Each row was made from one small tree. The marks that hang from a mark follow it in brackets, in the order of their numbers. Every link used is in the known rows. Write each row's tree.
Known rows:
j_658[j_91[j_440[j_453[j_152]]]]: [ -2   2  -6  -2  -4  -5   7   4 -19   1   2 -10  -1   1   3   4   6   0
   3   1   4   8   7   2  -5   8  -4   2  12   2   0   0]
j_91[j_440[j_115 j_453[j_152]] j_658]: [ -1   6  -5   0  -5  -8   7   2  -3   3  -4 -16   8   3  -2   3  13   1
   2   1   1  -3   5  -4  -7  -5   3 -15  -6  -3   6   3]
j_440[j_115[j_91[j_453]]]: [  2   0   1  -3   2  -9   3  -5  19  15 -10   0  -2  -8   2  -1   0   2
   3   2   0  -4  -4  -3   3  -6  -4  -4  -5  -5   5  -2]
j_658[j_91[j_152[j_453]]]: [ 0 -4  3 -1  2  5  8 -2 -9  0  4 -3 -4 -1  1 -6  1  0 -4  3  5 11  1  3
  0  5 -3  9 10  2 -3 -4]
j_115[j_91[j_658]]: [  0  -3   4  -5   7  -9   0   1   7  11  -6 -12  -4  -7   2  -1  -3   3
   6   0  -4   0  -5  -1   0  16  -6  -2  -1  -7   7   4]
j_453[j_440[j_91]]: [  0   7   2   3  -1  -1   6  -2 -33   5 -10   2  -5   4   2   4   0   1
  11  -4   3  -5   0  -1   4  -2   1   0  12  12   1  -1]
j_658[j_91[j_115 j_152[j_453]] j_634]: [ -1 -13  11  -4   2   8   8  -2  -6  -5  15   2  -4  -2  -3 -10   0   1
  -6   0   2  10  10   3   3  -2  -5   8   5   0  -3  -7]
j_152[j_91[j_453] j_390 j_939]: [  3  -3  -6   5   0   9 -11  -4  25  -6   3  16   0  -9   6   0  -9   1
  -5  -2  -5  -7 -17   9  -4   2 -10  16  -6   1  -4  -1]
j_440[j_453 j_634]: [  0   2  -8   2  -3 -13  -7  -1 -10  -5 -14  -3   2   0   6  11   5   1
   5   3  -6  -4  -9   7   5   2 -13   3   0   6  -2  -3]
j_658[j_91[j_115 j_440 j_453[j_939]] j_634]: [ -2 -14   6  -6   1  -2  -2   3  19 -10  19   2  -1   0  -2  -1  -1  -1
   0  -1   3   6  19   0  -1 -17   4   6   9   0  -2  -3]
j_658[j_91[j_440[j_115 j_453[j_152]]] j_634]: [ -2  -5  -5  -2  -3  -7  11   0 -21   0   0  -7   2   3   1   3   8   3
   3  -4   3   2  15   0  -4  -9  -9  -4   6   1   0  -2]
j_440[j_115[j_91]]: [  1   2   0  -3   1  -9   6  -3  -6  20 -15  -3  -4  -6   2  -3  -1   3
   7   1   0  -4  -3  -3   3   0  -7  -8  -1  -6   5   0]
j_390[j_152[j_453[j_91[j_658[j_634]] j_939]]]: [ -1   2  -4   7   7   6  -7   2 -36  -4   1   2   0  -1  -4  -3  -3   1
  -4  -3   0  -2  12  -3   1  -6   1 -14  -5   0  -4   4]
j_453[j_91]: [ -2   4   1   0  -2  -2  -4   3 -33   9  -8   3  -8  -3   0   5  -2   0
   4   3  -1   0   1  -2   5  26  -3  -4   7   0  -1   1]
j_115[j_91[j_440[j_634] j_453[j_939] j_658]]: [  0  -2   1  -5   9 -10  -8   1  45  -5  -1 -14   6   5  -2   5  -1  -1
   3   0   0   1   0  -5  -5  -9   7  -1  -2  -3   6   4]
j_91[j_440 j_658]: [ -1  -1   1  -4  -2  -5   1   5  11   4   1 -14   3  -3   2   0   4   1
   5   2  -1   1   1   3  -1   7   1  -2   4  -1   2   1]
j_91[j_440 j_658[j_634]]: [ -2  -8   2  -4   0  -4  -1   3  13  -1   3 -10   5  -4   1   1   3   4
   4  -2  -2   0   8   5   2   4  -5  -1   3  -1   1  -1]
j_152[j_390 j_453]: [  1   0  -6   4  -2   8  -5  -2   6   4  -9  23   2 -11   6  -2  -4   2
  -6  -2  -1   0 -12   7   5   2  -2  10   1   0  -6  -2]
j_440[j_115[j_91[j_152 j_453]] j_634]: [  1   1   2  -3   4 -11   4  -8  30   7  -8 -15   3   7  -1   1   1  -1
   1   4   1  -3  -5  -4   6  -9  -1  -3 -10  -3   5  -4]
j_152[j_91[j_440 j_658] j_390 j_453]: [  2  -3  -1   2  -1  19  -4  -3  12   3   1  10   8  -3   1  -2  -3   1
  -8  -6   0  -2 -10   6 -15   4   0   7   0   1  -1   0]
j_115[j_91[j_453]]: [  0  -1   2  -4   5  -6  -4  -1  25   9  -4   0  -5 -13   5   1  -4   2
   2   3  -1   0  -5   0   6  10  -4   8   2  -4   3  -2]
j_658[j_91[j_115 j_152[j_939] j_453] j_634]: [  0 -15   9  -5   3   3   3  -2  28 -16  23  -3  -4  -2  -2  -8  -2  -1
  -5   1   0   8   9   5   3 -10  -7  13   0  -2  -2  -6]
j_91[j_440 j_453[j_152 j_939] j_658]: [ -2   2  -3   0   3  -6  -6   6  28 -10  10  -8   5  -2  -2   5   2  -2
  -3   3   3   1  11  -5   1   2  19  -3  -4  -3   1   7]
j_453[j_440]: [ -1   5   0   1  -2  -6   5   4 -19  11  -8   3  -4   0   4   1   0   1
   8   1   1  -3   1   1   8   3  -1   1   5   6  -1  -2]
j_658[j_91 j_634]: [ -2 -13   2  -3   2  -8   2   1 -21   0   2   2  -7  -6   5   1  -2   4
   5  -2   0   4   7   7   6   8 -15   7   9   0  -3  -3]
j_152[j_939]: [  0   1  -6   3  -1  -1  -5   1  -1  -4  -7   6  -4  -9   6  -3  -3   2
   6   1  -3   0  -6   8   7   3 -10   6   2   1  -4   0]
j_390[j_152[j_91[j_115] j_453 j_939]]: [  2   6  -1   7   0  21  -2  -5 -30   1  11   6  -4  -5   0 -15  -7  -1
  -3   0  -4  -4  -6   9  -2  -7  -8  -1  -7   4  -4  -1]
j_152[j_390 j_453[j_91[j_658] j_440] j_939]: [  1   2  -2   6   3  16  -1   2  -3  -4  -7  22   2   6  -5  -2  -2  -1
  -4  -8   2   0 -10  -4 -10  -9   3  -1  -2   1   0   3]

Write each row's tree:
[-1 -9 10 -5 -1 -4  2  1  5  1 16  1 -8 -4  0 -2  0 -2  2  6  0  6  0  3
  4  2 -2  7  5 -1  2 -3]
j_658[j_91[j_115 j_453]]
[ -1  -3   6   1   4  -3   5  -2 -24  -2  -6  -2  -2   5  -2   4   2   3
  10  -8   1  -6   4  -1   0  -5  -3  -3   7   9   2   1]
j_453[j_440[j_91[j_658[j_634]]]]
[  0   6  -6   1   1  -1  -5   3 -12   1  -3  -2  -2   3   0   3  -7  -1
  -7   0   3   1   8  -9   1  11  10  -3   3  -3  -5   4]
j_453[j_91[j_152[j_390]] j_939]
[  2   4   3   5  -1  13   1  -6 -14  -1  -7  20   3  13  -3   0  -2  -2
   0  -8   2  -4 -13   1   1 -18   7   5   2  11  -1  -2]
j_152[j_390 j_453[j_440[j_91[j_115] j_634]]]
[  3  -1  -7   7   0  21  -9  -6   1  -4  -6  27   1  -9   5  -5  -9   1
  -8  -6  -3  -4 -17  10  -8  -2 -11  14  -4   3  -6  -1]
j_152[j_91 j_390 j_453 j_939]
[ -1   7 -10   5   0   1  -3   3  -2  -2  -4   9  -2  -7   5  -1  -7   2
   0  -2  -2  -1  -8   6  10  13   0   7  -7  -4  -6   6]
j_453[j_152[j_390 j_939]]
[  0   5  -8   6   0   9  -3   0 -15   0  -1   9  -3  -6   5   0 -10   2
  -2  -3  -3  -5  -9   7   1  21  -5   7  -9  -1  -6   6]
j_453[j_152[j_91 j_390 j_939]]
[  0   0  10  -5  -1   4   3   3  -1   6  11 -12  -2   5  -7  -4  -1  -2
  -6   2  -1   3  -1  -6  -1  20   8  -7  -7 -10   3   3]
j_453[j_91[j_115 j_152[j_390] j_658]]
[  0   0   1   4   2  -4  -9  -8  -1 -11  -6   1  -1   4   1  11   1  -1
   6  -1  -2  -5 -10   5   8  -1  -2   7   4  11   0  -2]
j_440[j_91[j_453] j_634]
[ -3   5   8   1  -1  -4   4   4   2   0  10   3  -1   7  -4   2   2  -4
   4   6   0  -3   1  -2  13   1  14   0 -10   3   1   0]
j_91[j_115 j_453[j_152 j_440[j_634]]]
[  2   4   1  -4   1  -7  10  -4   3  18 -10 -14  -2   0   1  -6   0   2
   3   2   2  -1   1  -5   3   0  -3  -7  -3  -6   4  -2]
j_440[j_115[j_91[j_152]]]
[ -1  -4  -2  -1   3 -10 -11   3  40 -14   4 -10   9   8  -1   9   3  -3
   2   2  -1  -1   2  -1  -1 -12  11  -1  -4   2   2   2]
j_91[j_440[j_634] j_453[j_939] j_658]
[ -1   4   1  -1  -4  -6  -5   1 -29  -2  -6  -3  -2   8  -3   9   5  -3
   3   4  -7  -2  -5  -2   0   8  -6  -6   0   3   2  -1]
j_440[j_453[j_91[j_115]] j_634]
[  0   2  -2  -4  -3  -5   5   2  26  -5   4 -26   9   2   1   0  10   0
  -3   2   0   4   5   0  -8   2  -1   0   3   0   3  -2]
j_91[j_152 j_440[j_453] j_658]
[  4   3  -6   9  -2  20   4  -7  -9   5 -10  28   4   4   0  -7  -4   0
  -4  -9   1  -9 -13   1 -13 -24  -5   2  -6   6  -2  -2]
j_152[j_91 j_390 j_453[j_440[j_115]] j_939]
[  0   1  -2   1   3   3  -2  -1  24 -15   1 -15  12  13  -3  -1   4  -3
  -5   1   3   6   6  -2  -5 -12  13  -1  -1   3  -1   1]
j_91[j_152[j_453[j_939]] j_440[j_634] j_658]
[ -1   0   4  -2  -1  -8  -4   1 -21  -4  -4  -9   0  11  -6   9   7  -3
   4   3  -8  -2  -5  -3  -5  10  -5 -11  -6   0   5   2]
j_440[j_453[j_91[j_115 j_658]] j_634]
[  0   5   7  -2  -2   8   2   2 -13  -1   8  -7  -7   3  -5  -7  -2  -3
  -2   4  -1   5   3  -4   2  13   2  -4   1  -4  -1   0]
j_453[j_91[j_115 j_152[j_939]]]
[  1   8 -16   6  -5  -4   2  -2  -6  -1 -13   8   4  -4   3   1   4   2
  -1  -3  -3  -7  -7   0  -1 -11  -6  -5 -11  -4  -2   3]
j_440[j_115 j_453[j_152[j_390 j_939]]]
[  0 -11  -3   0   5   5   0  -2   5 -10   5   9   1  -1   2  -3  -5   2
 -11  -5   5   7  10   2   0 -10  -3  11   6  -1  -8  -2]
j_658[j_91[j_152[j_390 j_453[j_939]]] j_634]
[ -2  -5   7  -4   1   1  -5   7 -12  -4   9  -6   0   5  -8   1  -1  -1
   1  -2  -1   1  20 -10  -6   1  10 -14   2  -5   2   5]
j_453[j_91[j_115 j_440 j_658[j_634]] j_939]
[  2  -3  -3   3   4  12  -2  -3  36 -11   3   3   6  -3   0  -9  -1   0
 -11  -3  -1   5 -11   4  -4  -6   0   8  -8  -4  -3   1]
j_91[j_152[j_390 j_453 j_939] j_658]
[  3  -1   3  -1  -2   7  -3  -2  55 -10  17   4   1  -5   1  -9  -4  -2
 -10   3  -2   3  -7   4   7  -8   4  13  -9  -5  -3  -4]
j_91[j_115 j_152[j_390 j_939] j_453]
[ -1   1   7   1  -2  13  -3   1 -29   5  -1  16  -7  -5  -5  -3  -1  -2
  -4   4   0   3  -1  -3   2  11   4  -2   5  -1  -1  -2]
j_152[j_453[j_91[j_115]]]
[-1 -5  6 -3 -1 -2  4  3  7  2 18  6 -6 -3 -1 -2 -3 -2 -3  4  2  5 -2  2
  6  9  6  7 -3 -6  0  1]
j_658[j_91[j_115 j_453[j_152[j_390]]]]
[ -1  -6   4  -3   2  -6   4  -1  17  -2  11 -10  -5  -2   2  -1   1  -1
  -3   6   4   9   2   3   4   7  -3  11   7   1  -1  -5]
j_658[j_91[j_152 j_453]]
[  2   0   1   1   1  -5  -4  -3 -18 -15  -1  -5  -1   2  -2   5   4   0
   4  -4  -3  -4   3  -6 -11 -12   2  -8   5   3   5   5]
j_440[j_91[j_115 j_658] j_453[j_939]]
[  1   6  -8  -1  -9  -8   4  -1  -2   7 -11  -5   6  -1   4   3   9   2
   4   1   1  -3   3   0  -5 -14  -6  -6   6   3   2  -5]
j_91[j_440[j_115 j_453]]
[ -2   2   4  -3  -2  -1  -1   6 -14   6  -2 -11   0   3  -4   4   3  -1
   4   1   1   3   4  -4  -5  19   4  -9   7  -2   4   3]
j_453[j_91[j_440 j_658]]
[ -1   9   2   1  -4  -4  10   3 -45  19 -13   2  -5  10  -4   3   3  -1
   8   0   4  -6   6 -11   1  -1   3 -17   3   3   3  -1]
j_453[j_91 j_440[j_115]]
[ -3   4   6   0   4  -3  -1   9 -39  -1   8  -6  -7   3 -10   3  -3  -3
   0   3   0   0  13 -14   0  22  19 -19  -8  -9   2  12]
j_453[j_91[j_115 j_658] j_152 j_939]
[-1  7 -6  1 -6 -1  3  0 29  7  2  3  7 -2  1  2  3 -1 -4  1  4 -3  1 -2
  6 -8 13 -1 -6 -3  0  0]
j_91[j_440[j_115] j_453[j_152[j_390]]]
[  1   4  -4   4  -2   9   1   0   0   8 -10  24   2  -2   3  -2  -3   2
  -4  -4   3  -2  -8   2   3  -8   3   8   2   5  -4  -2]
j_152[j_390 j_453[j_440]]
[  0   2  -6   1  -4  -7  -4  -1  27   1  -1   2   5  -2   2   3   3  -1
   0   2   4  -3   9  -5   0 -23  11  -5   2   1   0  -2]
j_91[j_440[j_115] j_453[j_939]]
[  0  -1   4  -5  -4  -6   0   2  14  -5   4 -17   8  10  -3   2  10  -2
   5   2  -6   1  -3   2  -6  -6  -1  -6  -3   0   6   0]
j_91[j_115 j_440[j_453 j_634] j_658]
